Each row comes from the steps of one walk. Every step used is in the known rows, and no mark comes twice. Write the walk behind each row, first mark first.
(in the rows, 128 means zero)
Known rows
kariv pizuse fito lere: [137 157 146 168 171  97 103 130 149 146 135 154 147 109 159 161  96 211
 155  96  82 172 126 100 124  68 132 149 125 138 146 122 117 149 141 124
 124 166 120 162 131 155 166]
lere fito pizuse kariv dazuk zolub: [ 94 126 173 119  98  90 147  80 123 109 200 130 138  89 156 204  69 230
 115 117 124 117  94  83 177 156 136 128 188 123 143 159  96 128 160 185
 128 111 116 145 118 110 111]
desa dazuk kariv pizuse fito: [ 95 129 172 120 202  96 126 127 153 152 157 134 144 114 153 163  67 252
 146  84  86 164  98 130 125  82 135 127 155 122 153 120 100 174 128 153
 128 170 112 154  91 140 115]
botil dazuk: [123 145 134 168 138  95 108 147 119 125 156 119 133  89 133 117  97 184
 100 108 104 158 103 125 125 133 140 138 111 147 143 159  96 159 124  91
 122 139 130 126 118 146 156]
fito lere nusu: [127 163 170 174 141  90 146 116 134 142 125 163 140 122 123 155 101 193
 113 142 114 146 118 119 123 122 131 135 110 167 130 127 115 150 120  95
 130 146 120 137 128 160 152]
kariv dazuk: [138 144 171 137 119  99 127 101 141 152 163 184 132 118 151 168  93 201
 114 148 122 129  97 147 127 131 124 143 125 136 139 149 102 134 150 151
 124 138 136 150 109 155 133]
kariv pizuse fito: [116 149 136 155 159  97 101 132 166 143 149 135 133 105 160 162  95 218
 144  89  95 159 114 101 129  65 135 136 133 123 158 116  96 143 140 144
 136 153 129 166 125 139 149]
lere kariv dazuk zolub: [125 163 190 161 108  86 128 104 130 169 180 171 141  95 160 154 101 178
 134 140 124 120  97 118 117 131 120 160 132 140 120 146 133 142 134 142
 145 135 124 139 126 128 130]
zolub dazuk fito lere nusu: [126 146 204 149 153  74 144 109 146 136  97 130 147 135 120 137 117 218
 113 147 125 158 118 143 109 103 124 148 121 187 137 116 104 154 102 107
 132 145 125 115 100 127 128]
lere kariv dazuk fito pizuse: [129 171 218 158  63  94 142 151 135 164 148 123 131 104 154 146 117 174
 130 115 106 131  90 129 128  98 123 153 137 136 155 135  99 173 158 161
 132 111 180 121  86  91 126]
sedek daka: [101 138 173 152 132 100  96 131 118 136 158 171 111 102 141 147 103 187
 100 115 120 143 116 110 121 139 144 112 138 148 164 136 126 150 146 120
 127 153 149 147 132 123 143]
kariv lere fito: [104 111 131 171  94 104 111 133 138  83 156 157 129  92 153 168  82 171
 115 119 101 143 129 138 105 164 137 129 129 159 148 158 112 133 152 102
 124 114 120 133 152 123 135]
lere kariv pizuse: [ 97 147 174 185 129  89 106 174 148 139 169 137 120  91 159 134 125 177
 146 101  94 149 109  99 112 114 122 165 126 127 147 130 100 146 149 121
 146 146 133 146 110 123 152]
fito pizuse kariv: [ 95 136 141 142 113  94 135 121 107 118 179 114 116 105 140 173  92 214
  88 114 114 135  87  99 155 137 128 110 154 127 169 159  97 142 144 140
 133 122 152 146 110 127 135]
mapi dazuk zolub: [125 113 154 150 151  80 104  93 125 115 180 156 128 103 135 149  68 214
 113  89 142 143  99 101 137 117 128 108 134 142 153 142 106 119 106 105
 123 136 107 155 135 131 137]
daka dazuk desa: [138 107 209 162 166  89 128 135 117 130 162 221 142 118 126 171 100 221
 115 111 134 141 100 158 118 118  96 150 113 125 134 153 114 141 136 125
 130 145 126 169 106 129 150]
sedek daka dazuk botil: [127 101 207 156 180 101 107 124  91 111 179 199 150 123 137 152 100 197
  92 134 143 132 133 153 110 139 152 120 170 139 166 142  88 138 173 120
 117 154 158 175 107 146 167]
pizuse fito lere kariv dazuk zolub: [159 189 185 164 135  88 122  84 127 182 147 181 177 107 166 173 111 178
 156 129 101 146 116 115 112  92 123 164 122 151 115 135 152 161 140 134
 123 161 115 151 144 148 147]
botil dazuk mapi: [115 137 121 165 136 101  88 132 113 121 143 110 120  82 123 155  92 191
 104 129 124 155 117 106 144 136 150 109 108 143 130 141 116 166 147  78
 122 138 136 134 116 123 134]
lere fito: [106 107 147 179 118 103 104 124 135  96 153 138 136  86 151 157  95 184
 121 100 108 140 118 119 120 153 145 138 150 135 167 154  97 140 151 108
 118 134 115 137 128 119 149]
botil dazuk fito pizuse: [120 164 166 158  95  91 127 190 118 121 143  87 125  82 129 113  81 184
  92  74 106 156  96 105 144 100 144 145 131 142 159 146  85 174 128 112
 122 111 165 110 101  95 145]
kariv lere: [117 133 132 163 108  98 121 138 139 119 158 172 115 109 151 150  78 183
 102 136 108 141 114 148 107 138 128 120 101 163 141 149 125 139 124 102
 131 127 141 143 145 142 138]
daka dazuk mapi: [121 104 172 156 156 112 105  98 128 120 160 165 126 116 126 203  96 211
 102 153 140 141 135 141 144 132 135 109 123 133 142 136 117 149 170 104
 114 150 148 165 102 136 122]
zolub dazuk kariv: [108  98 208 161 175 100 126 116 144 112 154 126 112 111 147 144  90 209
  99 129 109 158 111 172 104 156 108 130 125 144 164 160 101 158  94 106
 136 167 115 134  82 114 113]
fito lere: [134 142 157 182 150 102 115 124 118 135 138 181 136 111 143 153  94 184
 115 127  99 152 120 127 120 132 133 143 112 147 144 149 124 144 130  92
 112 151 126 142 136 154 163]
mapi dazuk daka sedek: [106 108 196 145 146 118  57 105 104 102 154 152 117 138  94 181 103 208
  86  80 131 122 109  93 136 121 138  96 140 162 187 148  92 129 116  81
 121 138 127 173  91 133 153]
sedek daka dazuk: [123 125 198 151 153 106 117 117 125 125 177 190 130 114 136 158 108 202
 101 126 132 146 129 141 128 136 137 118 146 148 152 153 114 152 165 130
 117 154 152 160 110 131 136]
fito pizuse: [112 142 160 166  92 100 121 159 125 123 163 128 107  97 142 156  74 186
  94 112 109 133 105 106 141 126 124 123 138 125 163 143  85 149 136 139
 124 121 148 140 111 113 160]
zolub dazuk botil: [119  85 168 159 161  88 103 111 116  98 161 142 138 113 143 141 101 195
  93 152 125 132 110 155  90 147 132 144 156 137 174 141  58 119 123 116
 128 144 125 151  88 135 169]
daka dazuk fito: [135 118 185 154 159 100 129 125 141 130 145 171 151 125 141 149  94 207
 102 114 131 150 116 162 124  97 136 148 131 141 154 151 101 158 144 114
 127 136 151 143 106 140 129]
pizuse fito: [127 150 121 159 142 104 105 107 146 142 140 145 142 115 155 150  86 199
 122 106 109 148 112 127 113  93 136 122 130 132 167 133 112 148 136 124
 124 147 139 150 140 144 159]
botil dazuk kariv lere: [120 146 149 174 144  99 132 165 132 107 159 129 118  91 140 119  67 182
  94 105  98 166 107 166 111 153 123 114  85 170 126 166 137 177 104  78
 135 139 126 125 128 133 115]
kariv pizuse fito lere nusu: [132 183 158 158 170  88 136 128 159 150 118 147 147 124 135 163 102 221
 145 120 102 161 125  89 134  55 131 141 118 157 128  93 105 150 131 130
 129 156 113 155 128 161 162]
mapi dazuk: [134 104 153 156 133  90  96 119 127 118 167 145 124 117 133 146  96 198
 107  96 131 147 103 128 130 119 129 109 131 144 174 146  88 130 131 106
 116 139 121 158 108 140 139]
pizuse kariv dazuk fito lere: [128 158 174 123 155  91 150  68 115 162 125 188 168 133 149 174 110 229
 129 132 114 152  87 142 137 108 136 142 132 158 140 155 130 147 148 128
 129 138 147 146 115 170 112]
desa dazuk: [103 118 146 126 145  95 117 119 122 148 162 160 143 119 130 161  82 223
 118 130 115 138  90 137 121 138 135 124 150 138 153 148  89 147 138 126
 116 138 126 137 102 150 141]
dazuk daka sedek: [ 86 131 190 154 148 129  70 125 102 118 139 159 117 123 101 182  96 194
  81 102 114 113 112  86 125 136 139 127 133 150 164 145 114 136 119  90
 139 137 143 154 105 134 161]
botil dazuk fito lere: [143 162 156 173 158  90 119 151 111 133 105 143 161  94 130 113 102 185
 119  92  95 176 112 126 120  94 152 155 107 168 139 154 122 166 122  68
 116 142 137 112 123 144 154]
desa dazuk daka: [ 86 119 166 116 138 109  96 101  90 156 153 177 136 115 114 177  80 216
  98 130 125 124 100 116 121 139 143 123 168 140 154 135 104 153 142 127
 128 150 140 145  95 137 147]
lere fito pizuse kariv: [ 85 107 140 154  96  98 122 120 115  83 178  93 126  84 145 179  96 209
 102  97 106 140 103  88 158 161 139 121 182 125 180 173  83 143 170 135
 122 115 133 136 111 105 137]

Which walk is each row?
[111 169 154 176 139  94  98 157 164 156 156 119 136  95 163 145 129 184
 160  91  86 160 114 100 107  73 127 157 132 128 157 122 108 154 153 135
 145 153 135 150 114 126 157]  lere kariv pizuse fito
[ 98 160 146 141 122  86 140 152 103 118 154  75 133  93 132 129  95 215
  91  73 111 161  77  94 157 107 146 123 148 143 160 159  92 168 135 126
 133 111 165 117  99 109 128]  botil dazuk fito pizuse kariv
[119 126 223 150 165 111 136 141 122 114 179 195 115 121 144 167  86 197
  89 127 119 155 143 180 112 151 125  93 118 172 133 156 152 172 138 112
 131 162 154 155 122 134  94]  sedek daka dazuk kariv lere
[131 151 176 175 153  94 117 133 125 141 107 173 155 112 141 144 100 188
 121 103  99 160 114 135 116  97 141 154 114 158 151 142 133 152 121  88
 120 144 141 132 134 142 153]  dazuk fito lere
[121 132 153 115 140  93 137  64 129 149 175 173 134 125 147 178 106 231
 110 149 126 131  81 143 137 139 127 122 144 140 145 159 104 131 153 157
 136 140 140 156 106 171 118]  pizuse kariv dazuk
[135 135 201 136 130  84 125 113 121 156 153 227 137 111 133 165 104 224
 131 131 124 132  80 147 127 117 101 155 106 130 130 137 120 131 128 153
 138 131 122 162 111 136 140]  kariv dazuk desa
[130 153 172 130 135  92 136  85 133 150 177 189 134 106 155 167  61 212
 120 143 135 120  92 124 138 124 131 152 127 137 127 139 122 128 119 149
 132 133 118 142 135 149 128]  kariv dazuk zolub
[101 169 128 130  94  84 147 157 111 111 155  89 133  91 131 142  81 211
  86  98 104 156  82 120 150 113 138 111 126 172 145 158 109 170 132 113
 140  92 167 117 118 114 112]  botil dazuk fito pizuse kariv lere
[103 144 186 104  99 117 130  81  87 148 184 158 114 112 123 209  88 224
  84 133 136 113  89 100 173 138 125 110 174 134 161 147  97 143 163 170
 137 132 168 157  81 128 119]  fito pizuse kariv dazuk daka
[ 97 125 165 129 157  98 139 133 119 133 161 169 126 117 143 162  51 223
 106 138 101 143  98 176 103 151 123 108 121 162 138 151 126 172 112 115
 129 140 127 132 109 142 101]  desa dazuk kariv lere
[121 146 180 159  99 101 105 104 130 168 156 153 125  95 141 191 124 174
 132 166 128 124 112 122 127 140 129 129 114 134 132 131 125 160 179 128
 127 138 151 148  99 123 113]  lere kariv dazuk mapi
[115 140 192 135 215 101 128 127 137 159 135 157 156 124 147 179  74 245
 153  93  69 183 108 136 128  82 131 137 145 136 145 123 114 175 125 133
 113 183 101 153  98 155 130]  desa dazuk kariv pizuse fito lere
[121 157 190 202 147  93 105 176 128 142 149 157 130  92 153 148 133 171
 156  99  80 162 124 103 108 113 120 176 114 142 136 135 125 153 143 102
 131 154 124 141 110 136 169]  fito lere kariv pizuse
[ 97 145 125 140  83  99 143 134 117 107 184 137 104 114 142 185  74 209
  83 128 112 132  96 120 143 143 121  90 133 152 145 154 108 142 142 135
 135 105 162 146 128 127 122]  fito pizuse kariv lere
[ 98 147 174 157 149 123  72 139  98 114 144 129 125 109  88 154  97 185
  77  88 106 135 111  82 134 137 149 135 125 164 154 153 106 153 117  70
 133 136 134 140  97 134 163]  botil dazuk daka sedek
[114  92 200 150 152  81 109 124 125 122 148 170 118 104 129 151 111 226
 120 128 123 145  95 145 101 135  93 154 121 137 149 141 107 129  97 119
 138 147 108 143  93 103 141]  zolub dazuk desa
[150 124 184 161 157  86 105 119 126 128 115 164 157 123 132 134  98 200
 126  84 119 165 113 129 128  88 135 123 121 162 169 141 108 142 130  86
 105 144 124 142 121 140 142]  mapi dazuk fito lere
[116 152 194 157 141  85 118 132 105 176 114 161 170 118 138 143 122 184
 154 117  89 158 100 139  99 114 136 161 140 157 146 143 120 184 139  91
 116 147 137 107 105 134 146]  desa dazuk fito lere kariv
[113 121 232 157 193 110 126 122 117 125 178 183 122 111 139 161  91 207
  96 108 123 156 131 161 122 146 128 104 139 145 156 155 129 177 141 112
 126 179 147 156  99 126 112]  sedek daka dazuk kariv
[125 181 193 193 156  81 111 193 123 151 125 114 155  81 148 107 138 168
 158  66  72 190 115  98 113  83 133 188 105 162 130 135 115 179 143  81
 133 148 135 108  98 130 152]  botil dazuk fito lere kariv pizuse
[143 178 145 171 147  92 144 102 149 150 112 152 157 131 131 161 103 200
 123 138 112 155 122 118 116  85 134 124 119 164 135 114 123 160 124 111
 121 157 125 147 139 162 162]  pizuse fito lere nusu
[ 91 150 205 103 114 122 112  93  86 128 176 146 118 140 100 232  97 236
  77 116 116 100  84  83 173 136 130 107 168 143 163 153  95 141 150 161
 140 117 157 170  73 131 125]  fito pizuse kariv dazuk daka sedek
[154 163 204 178 111  96 122 118 116 171 147 188 152 115 150 163 135 168
 143 144  97 143 111 147 106 136 120 165 113 154 130 155 131 162 152 120
 120 152 130 141 103 154 145]  fito lere kariv dazuk
[ 84 105 190 136 102 104 149 153 121  93 173 122 122  93 143 185  42 206
 108 109  88 140 108 146 133 175 132 102 164 145 150 156  96 176 143 137
 109 114 126 118  98  92 107]  desa dazuk kariv lere fito pizuse
[ 93 150 138 127  97  92 153 141 117 114 155 125 118 113 145 164  73 212
  90 106 112 142  91 114 141 108 132  95 136 161 154 149 119 150 138 130
 145  90 174 131 132 112 110]  dazuk fito pizuse kariv lere
[118 139 196 113 111  83 151 118 103 146 178 191 123 108 133 195  96 249
 111 121 129 125  60 111 159 122  96 126 144 121 138 152  96 136 143 184
 143 114 141 161  90 119 122]  fito pizuse kariv dazuk desa
[108 121 147 175  55 107 126 165 126  73 168 120 113  84 149 174  68 169
  97 111 100 136 126 116 129 152 131 121 145 146 155 151  93 149 158 127
 112  99 138 125 132  95 145]  kariv lere fito pizuse
[108 119 162 122 119  83 117 113 115 113 161  96 128 119 128 162  97 236
 100  61 134 152  80 100 162  93 131  86 163 143 191 152  80 144 143 131
 122 111 155 146  96 112 115]  mapi dazuk fito pizuse kariv
[ 99 127 157 115 151  83 127 120 121 156 130 161 151 118 133 147  81 224
 122 116 111 145  85 130 120 107 149 143 154 145 158 134  98 161 134 127
 121 129 143 123 108 140 123]  desa dazuk fito
[151 143 223 191 154  97 130 138 113 154 129 176 166 118 144 141 141 173
 134 109 102 163 126 162 101 108 128 169 115 159 137 154 128 181 152  88
 124 152 153 137 103 132 145]  daka dazuk fito lere kariv
[138 179 182 199 133  84 111 169 109 149 110 116 165  87 140 101 139 148
 134  86  85 179 113 129  98 109 139 171 102 173 137 154 136 190 131  60
 123 142 140 104 114 126 158]  botil dazuk fito lere kariv
[105 131 171 100 144 114 120  52  91 154 168 187 130 125 130 199 102 227
 100 141 138 121  92 120 144 138 134 116 155 144 150 150 115 137 159 151
 147 147 156 162  97 154 115]  pizuse kariv dazuk daka
[129 155 190 182 210 103 121 141 146 138 130 147 143 108 163 160  78 212
 144  75  77 182 128 123 123  77 123 142 112 140 144 129 135 170 120 118
 129 182 112 160 119 152 142]  dazuk kariv pizuse fito lere
[ 90 129 144 118 164  85 125  96 115 145 174 170 142 106 135 157  55 233
 118 134 124 128  87 110 127 131 134 133 156 137 132 135 110 139 112 126
 124 134 107 136 128 136 133]  desa dazuk zolub
[ 89 144 176 118 155  86 175 125 139 132 150 159 128 134 116 157  54 230
 100 160 114 136  95 169 107 147 119  96 125 178 119 126 118 173 104 111
 140 132 120 127 111 147  97]  desa dazuk kariv lere nusu
[104 111 165 174  81 106 117 161 129  87 165 109 121  78 151 164  80 178
 107  91 106 136 118  98 150 153 138 133 165 119 174 158  75 146 166 135
 111 111 132 131 114  91 162]  lere fito pizuse
[ 90 128 195 168 192 100 124 161 144 122 164 144 106  94 157 146  73 207
 125  86  93 158 106 129 128 117 121 139 119 124 151 136 108 155 120 120
 148 163 119 148 106 134 124]  dazuk kariv pizuse
[ 96 117 185 115  84 115 118  81  87 114 178 135 129  98 136 222  93 218
  93 113 127 116 105  90 171 162 145 122 199 133 171 157  89 141 188 174
 130 122 144 144  86 106 119]  lere fito pizuse kariv dazuk daka
[ 75 136 139  85 101  88 159 119 109 133 163 131 131 128 139 182  65 250
 103 129 113 140  77 121 142 118 136 104 162 160 146 143 103 162 140 142
 130  91 171 123 111 121  97]  desa dazuk fito pizuse kariv lere
[111 119 203 147 148 113  92  97 109 126 164 180 117 108 120 198 103 208
  99 148 142 140 149 120 150 137 147  89 134 139 141 129 127 159 184 113
 113 162 162 161 107 119 115]  sedek daka dazuk mapi
[117 142 164 116  99  96 148  96 121 142 187 142 118 121 148 195  94 226
  98 139 124 127  79 114 168 133 125 112 157 125 152 165  87 142 158 177
 128 117 158 150  91 143 116]  fito pizuse kariv dazuk
[127 125 179 155 166  97 135 103 127 126 184 187 141 109 141 164  71 215
 100 131 138 133 117 132 131 124 125 150 136 134 127 150 117 138 121 121
 129 147 123 157 131 137 139]  daka dazuk zolub
[134 141 218 176 156  76  93 161 133 143 130 140 147 105 144 129 137 191
 163  56 100 175 113 108 119  65 124 157 125 158 162 118 105 150 142  92
 123 149 127 144  94 118 139]  mapi dazuk fito lere kariv pizuse
[122 154 150 158 144  87 117 153 129 133 124 120 146  96 134 102  95 184
 107  85 110 164  95 125 120  95 148 145 117 154 155 149 105 167 123  90
 130 128 142 112 123 122 139]  botil dazuk fito
[130 126 205 150 113 102 143 156 135 125 156 137 135 115 142 160  82 209
  98 100 129 137 110 140 148  96 130 138 150 128 163 147  82 160 146 139
 116 122 173 133  86 104 131]  daka dazuk fito pizuse
[136  78 154 168 162  81  87 119 103  98 173 156 144 122 138 136  85 194
  98 103 145 136 101 136 104 125 139 104 153 138 186 144  57 117 145  96
 113 128 126 169 104 150 177]  mapi dazuk botil
[156 168 172 166 118 106  93  87 126 183 118 158 158 116 148 208 130 178
 157 157 106 149 134 121 121  99 131 126 108 150 127 117 146 178 182 125
 113 167 142 156 117 140 130]  pizuse fito lere kariv dazuk mapi
[113 120 147 120 100  84 134 125 116 103 166 121 118 123 136 169  81 227
  97  89 133 151  88 116 151  99 126  73 144 172 175 146  96 140 136 126
 124  92 163 145 115 112  96]  mapi dazuk fito pizuse kariv lere
[ 97 130 110 137 127  94 134  99 124 113 170 164 122 118 152 172  92 209
  95 142 118 140  96 134 119 148 127 100 121 170 145 158 130 127 134 110
 146 119 144 149 146 156 117]  pizuse kariv lere
[106 130 171 172 143 107 132 148 141 116 155 166 114 108 151 151  61 185
  93 122 102 143 118 166 101 150 117 107  93 164 139 154 143 159 107  88
 141 140 132 134 132 135 113]  dazuk kariv lere
[142 141 234 155 173 102 125 118 100 145 132 201 161 125 136 150 118 200
 116 108 120 164 138 143 126 102 145 137 137 165 151 143 139 167 155 101
 110 163 160 141 117 137 133]  sedek daka dazuk fito lere
[117 121 167 120 122  89 146 107  97 120 195 153 141 126 146 185  79 223
  89 144 134 117  80 128 145 140 134 117 177 122 164 149  57 124 168 167
 129 109 160 165  86 147 150]  fito pizuse kariv dazuk botil
[124 167 197 197 130  87 111 154 114 159 110 157 155 101 150 130 137 151
 137 102  94 162 116 130  93 102 133 166 114 160 149 142 143 172 136  78
 131 148 144 120 125 124 154]  dazuk fito lere kariv
[116 157 131 162 156  86 114 135 122 126 167 130 136  82 137 119  64 196
 102 101 119 154  99  99 135 129 139 145 115 147 126 152 115 150 104  92
 130 136 113 125 145 133 148]  botil dazuk zolub
[105 135 163 110  95 104 128  84 108 138 175 130 110 110 130 233  93 237
 103 160 135 120  99  99 185 137 135  90 145 125 142 142 100 147 183 166
 125 118 162 157  89 124  95]  fito pizuse kariv dazuk mapi
